Each row comes from the steps of one walk. Every step used is in the known rows, and no mark comes twice. Write the walk behind each row, first mark first.
In the rows, 128 means zero.
Known rows
w x: [152  68 119 168 117 105 114 145 127 151 123 113 104  96 102 132 140 129
 156 122 110 122 141 152 124 136 133 143 142 106 131 135]
k s c r w: [132 115 107 133 105 124 147 122 160 181  90 150 169 102 130 140 147 111
 156 141 126  75  79 122  97 123 134 152 138 145 125 124]
c r w x a q: [131 173 142 139 113 101 151 139 169 171 107 137 145 112 123 135 141 147
 188 166 135 122 108 126  70 116 136 125 126 140  70 108]
r c g: [186 105  95 153 123 131 135 128 148 120 116 124 112 100 119 147 161  61
 149 135 134 112 141 121 136 130 107 121 113 108 121 134]
s x: [143 106 134 169 147 113 135 140 119 117 141 126  81  95 125 142 149  99
 145 125 145 120 172 139 127 146 129 135 133 106 148 140]
k s: [150  83 125 154 125 121 124 139 123 147 130 122  90  85 138 135 149 110
 148 127 156 110 129 124 109 142 137 155 141 122 164 144]
s c r: [157  92 102 150  96 136 137 118 145 168  93 136 143 102 110 137 139 115
 149 135 112 111 119 135 124 131 125 138 132 108 141 119]
q n x: [145 120 125 116 114 123 123 119 127 132 149 158  73 108 117 142 135 128
 143 128 176 148 188 123 114 151 134 113 129  97 161 139]
a x w: [132 122 111 122 100 141  85 134 107 139 123 139  63 106 138 162 162 127
 140 120 169 152 170 149 101 132 133 122 131  95 163 147]
t a x w r: [133 123 136  94 118 157  99 131 111 137 116 128  71 102 177 168 159 145
 157 124 203 147 153 136  70 121 125 105 136 108 161 165]
x s: [165  74 105 151 117 133 109 129 133 132 103 112 100  97 120 145 137 113
 148 100 139 129 183 127 117 135 122 126 151  96 136 136]
k s x: [136 103 140 162 158 108 144 141 121 128 147 130  78  86 145 139 149  99
 147 131 161 104 147 127 114 151 140 152 136 125 166 147]
s k: [148  86 129 151 114 121 108 135 107 151 132 121  98 103 136 113 142 111
 147 113 155 115 150 125 118 137 147 125 138 125 158 136]
t a q n: [134 139 138 116 131 140 116 131 142 131 162 142  98 112 161 130 125 168
 179 140 238 174 170 105  87 132 124 112 127 120 138 143]
r c s x a q: [158 168 173 159 161 122 155 161 118 107 164 140 104  84 149 148 155  74
 178 172 195 122 147 113  94 147 149 158 110 132 144 126]
q n: [147 107 125 134 123 131 125 136 127 128 135 135  95  95 128 137 139 123
 152 126 160 143 173 126 110 142 135 117 136 107 146 135]
c g e: [168  97  95 151 132 119 120 122 148 133 119 106  90  95 110 113 156  95
 161 130 138 130 166 121 125 157 133 119  93 106 125 133]
n q: [147 114 134 163 116 119 115 128 124 136 147 124  94 108 131 110 139 134
 158 121 165 136 163 127 116 140 138 143 136 110 139 123]
a x s: [156  84  91 125 104 138 100 115 127 134  99 122  81 116 134 156 138 128
 154 100 173 136 193 127 110 127 122 120 138  93 142 136]
x w r: [147 112 137 133 131 142 118 151 103 133 114 112  88  80 149 151 163 103
 134 118 129 129 147 144  86 136 142 116 148 102 160 151]
r c s x w: [152 128 157 149 155 130 121 171 100  97 160 148  93  75 132 170 173  54
 138 138 141 111 150 150 117 146 132 148 134 114 165 161]
c r w: [146 127 121 140 114 124 139 126 161 143  96 145 136 102 117 143 159 104
 145 133 113 103 119 130 108 114 106 119 147 127  99 125]
k s c: [143  75 105 156 107 130 123 133 125 171 116 125 125  90 132 132 139 116
 154 127 152  97 114 129 112 147 156 170 132 121 174 130]
x w r c s: [173 113 155 128 142 150 125 168  98 115 131 126 111  61 153 161 178  50
 136 134 133 103 120 137  90 131 138 138 146 115 171 158]
q n x a t: [146 159 126  98 106 127 128 131 134 144 144 166  50 107 150 150 125 157
 170 156 206 166 175 122  89 163 161 103 126  94 143 128]
x a t: [159 123 122 143 107 133 122 147 127 144 117 125  71  94 151 144 143 138
 172 150 172 145 140 136  98 151 157 127 137  99 132 124]
n x s: [159  85 102 134 111 126 107 112 134 134 114 137  77 109 107 149 137 117
 137 103 153 132 199 125 120 144 118 119 144  87 150 139]
w r c: [179 103 130 146 138 139 157 140 131 114 104 104 114  81 139 149 167  66
 140 129 139 102 130 125 102 122 123 120 145 113 141 143]
w r c g e: [186 114 106 134 153 132 160 126 158 113 106  94 112  83 133 128 172  52
 154 137 135 104 142 110 107 142 129 101  99 115 118 145]
r w x a: [134 125 142 158 109 102 126 151 144 158 100 120 129  97 105 142 151 133
 179 143 118 103 119 148  89 133 153 142 135 129  93 115]
n x s c g: [164  85  63 126  97 136 106  94 143 164 100 141 117 123  99 146 118 107
 156 109 140 119 183 118 134 156 127 125 106  86 145 122]
r w: [138 114 122 156 116 123 115 136 138 134 112 128 118  98 120 139 162 105
 152 123 137 108 135 136 108 128 130 133 145 119 118 129]
t a q n x: [129 153 135  99 124 132 114 111 140 135 174 166  75 126 151 139 126 173
 171 144 252 179 185 101  90 142 123 108 118 112 153 146]
t a q n x s: [134 136 122  89 126 138 108 108 151 131 154 158  83 128 151 148 108 178
 176 122 252 180 214  94  86 137 114  94 131 105 137 149]
x a q: [147 149 141 156 116 130 129 141 125 144 132 117  91 103 140 130 142 133
 176 154 186 151 158 118  84 142 150 141 116 115 138 115]
q n x w: [126 142 130 102 111 132 100 135 116 133 156 170  60 104 122 159 145 133
 133 126 168 159 195 138 100 155 139 102 133  93 170 153]
w x a: [154  99 141 166 108 108 127 150 130 158 114 110 102  93 106 140 142 136
 175 142 121 127 139 147 101 143 154 147 130 115 126 118]
a x s c g: [160  84  51 120  90 145 100  97 140 162  80 130 122 132 125 152 121 117
 167 105 163 122 178 117 123 139 127 121 102  89 135 119]

Write each row's walk
[144  85 113  99 104 143  84 108 125 150 117 131  90 132 165 144 123 159
 170  96 230 135 181 108  99 116 126 101 139 126 146 153]	t a x s k
[143  83  66 142 105 114 109 122 164 175  75 121 178 121 101 142 121 117
 179 107  96  91 133 136 120 132 136 130 119 108  82 117]	r w x s c g
[141 161 141 139 109 123 127 120 127 147 147 142  69 113 128 138 141 139
 167 154 200 156 175 115  87 150 147 136 110 110 150 116]	n x a q
[132 146 142  88 129 139 124 135 108 133 143 154  67  92 148 159 147 120
 133 125 162 147 185 132  77 149 146  92 138  97 176 157]	q n x w r
[158  76 146 147 121 122  97 148  91 153 149 134 107  90 138 109 141  91
 152 120 156 103 136 122 119 142 155 156 136 132 175 136]	c s k
[155 107  67 101 105 135 114  98 150 157 113 159 117 124 111 150 107 118
 162 110 160 134 200 107 123 162 134 103 102  86 145 123]	q n x s c g
[149  47  87 156 102 121 104 134 135 173  87 108 148 107  95 140 117 139
 164 102 106 111 150 150 124 141 147 144 142  94 129 125]	w x s c
[151  88  87 100  87 157 110  93 163 167  78 143 135 132 138 163 118 161
 174 118 185 127 151 116 101 114 104 113 133 109 131 135]	t a x s c r
[135 140 124 131 130 129 124 135 131 131 156 138  97 108 146 125 130 139
 164 135 200 166 177 113  96 140 138 115 126 109 140 133]	a q n
[150  83 104 113 107 149  88 109 140 132 107 126  84 121 148 163 132 157
 170 105 216 146 186 118 100 120 106 113 138 102 136 147]	t a x s
[183  89 136 158 127 134 121 156 120 117 136 131 115  78 121 145 165  57
 147 137 143 102 128 129 125 133 123 159 140 118 155 141]	r c s
[157  54 104 156 117 110 106 139 135 147 100 106 113 100 103 144 125 134
 157 102 111 125 169 144 119 134 128 128 152  98 118 138]	w x s
[131  83 117 134 115 102 102 141 136 162  99 118 147 119 120 126 129 131
 163  92 123  92 144 135 104 121 147 117 155 133  96 136]	r w x s k
[180  97 158 133 143 134 138 153  95 134 134 117 131  77 162 125 158  49
 148 127 154  78 114 111 102 127 149 135 142 142 171 146]	w r c s k
[138 120 125 128 104 130  93 131 111 138 141 153  57 102 115 155 161 120
 126 122 146 147 176 148 110 147 130 124 140  90 170 152]	n x w
[142 107  90 131  98 138 130 115 171 163  63 140 179 114 111 151 135 114
 155 114 106  91 129 128 104 118 119 120 147 116  97 118]	x s c r w
[155  81  84 149 112 128 124 118 135 176 113 129 130 102 134 129 133  97
 163 133 143  96 117 117 124 151 145 158 105 120 159 125]	k s c g
[139 139 109 100 124 128 115 113 139 131 148 155  82 125 137 141 114 147
 157 116 209 171 221 101  95 146 130  98 128  95 145 136]	a q n x s
[151 138 122 104 120 151 125 138 110 118 108 124  86  96 162 174 177  87
 134 126 167 124 148 140  82 117 129 105 137 104 155 159]	a x w r c
[161  86  78 157 103 135 114 118 133 165 105 125 130 109 111 131 133  98
 162 127 126 112 137 127 136 147 136 142 102 100 142 117]	s c g
[138  97 117 122 114  99 124 128 158 172  87 133 162 123 118 129 127 125
 160 102  98  85 127 126 105 109 126 100 157 140  79 131]	c r w x s k
[135 176 181 136 163 118 145 157 109 124 179 154  92  89 159 135 126 116
 190 165 213 149 180 105  80 161 168 143 105 130 157 123]	c s x a q n
[165 146  99 100 123 150 127 127 124 122 105 127  88 105 161 174 172  68
 144 131 162 122 149 128  91 122 118  91 108 103 141 155]	a x w r c g
[174 110 163 154 181 125 164 155 109  98 140 124 112  67 150 152 164  36
 146 139 143  84 133 124 109 139 133 144 136 125 161 148]	w r c s x
[144  98  91 108  96 138 112 107 139 154 116 154 115 117 110 151 112 138
 151 105 166 137 199 121 112 155 147 117 131  90 161 129]	q n x s c
[145  98 120 124 104 143  98 113 131 137 123 134  76 116 145 153 145 153
 168 127 215 145 156 126 107 123 110 123 129 112 149 145]	t a x
[133 153 122 113 120 122 125 118 130 136 167 162  74 120 134 132 127 142
 155 138 212 169 196 107  98 149 134 111 118 101 155 135]	a q n x
[127 164 160 155 159 106 157 145 124 139 159 131  78  94 168 136 140 123
 178 160 205 129 148 109  78 153 162 154 115 138 154 131]	k s x a q
[139 167 146 131 122 133 136 141 132 139 148 134  95 103 151 134 129 147
 183 157 206 168 176 108  73 148 161 118 114 118 136 116]	x a q n
[137 121 104 142  95 132 136 121 161 170  81 146 169 109 110 143 148 109
 153 135 107  91 101 135 110 120 127 134 136 125 109 115]	s c r w
[130 132  91 106 108 137 115 105 140 154 134 158 117 130 129 140 103 155
 163 116 205 158 206 106  98 151 149 114 118  92 153 124]	a q n x s c
[150  89 107 140 108 128 145 120 145 181 101 138 142  96 130 135 137 112
 150 139 127  91  97 123 109 135 134 155 132 130 155 129]	k s c r
[137 130 159 159 151 107 155 149 121 136 141 129  77  80 148 147 147 106
 167 151 169 105 144 123  94 158 159 156 124 136 161 135]	k s x a
[116 183 166 129 165 108 167 148 127 133 173 147  81  98 176 138 124 135
 184 162 227 144 170 100  68 157 172 132 110 141 154 133]	k s x a q n
[125  97 107 137 107 101 144 131 166 199  88 145 179 105 115 139 136 128
 166 140  95  67  64 141 101 122 139 156 140 144 107 126]	k s c r w x
[119 179 142  83 135 138 128 132 110 135 159 156  68 105 164 147 138 135
 145 134 201 169 188 117  63 144 149  89 125  98 164 153]	a q n x w r
[133 135 123 140 107 104 122 159 149 160 105 129 111 102 137 145 142 153
 186 152 142 118 104 151  87 139 161 128 142 114  81 121]	r w x a t
[146 151 144 114 105 125 132 126 129 140 141 156  68 101 118 150 136 134
 160 147 182 151 188 118  92 159 152 117 119 108 156 122]	q n x a
[131 151 146 135 124 109 136 152 135 157 146 127 105 108 134 130 119 165
 192 156 178 163 160 124  78 145 166 123 115 119 117 118]	w x a q n
[130  73  90 148 103 117 106 134 152 172  77 118 175 111 102 143 126 134
 169 102 102  94 132 151 110 129 147 142 146 111  97 122]	r w x s c
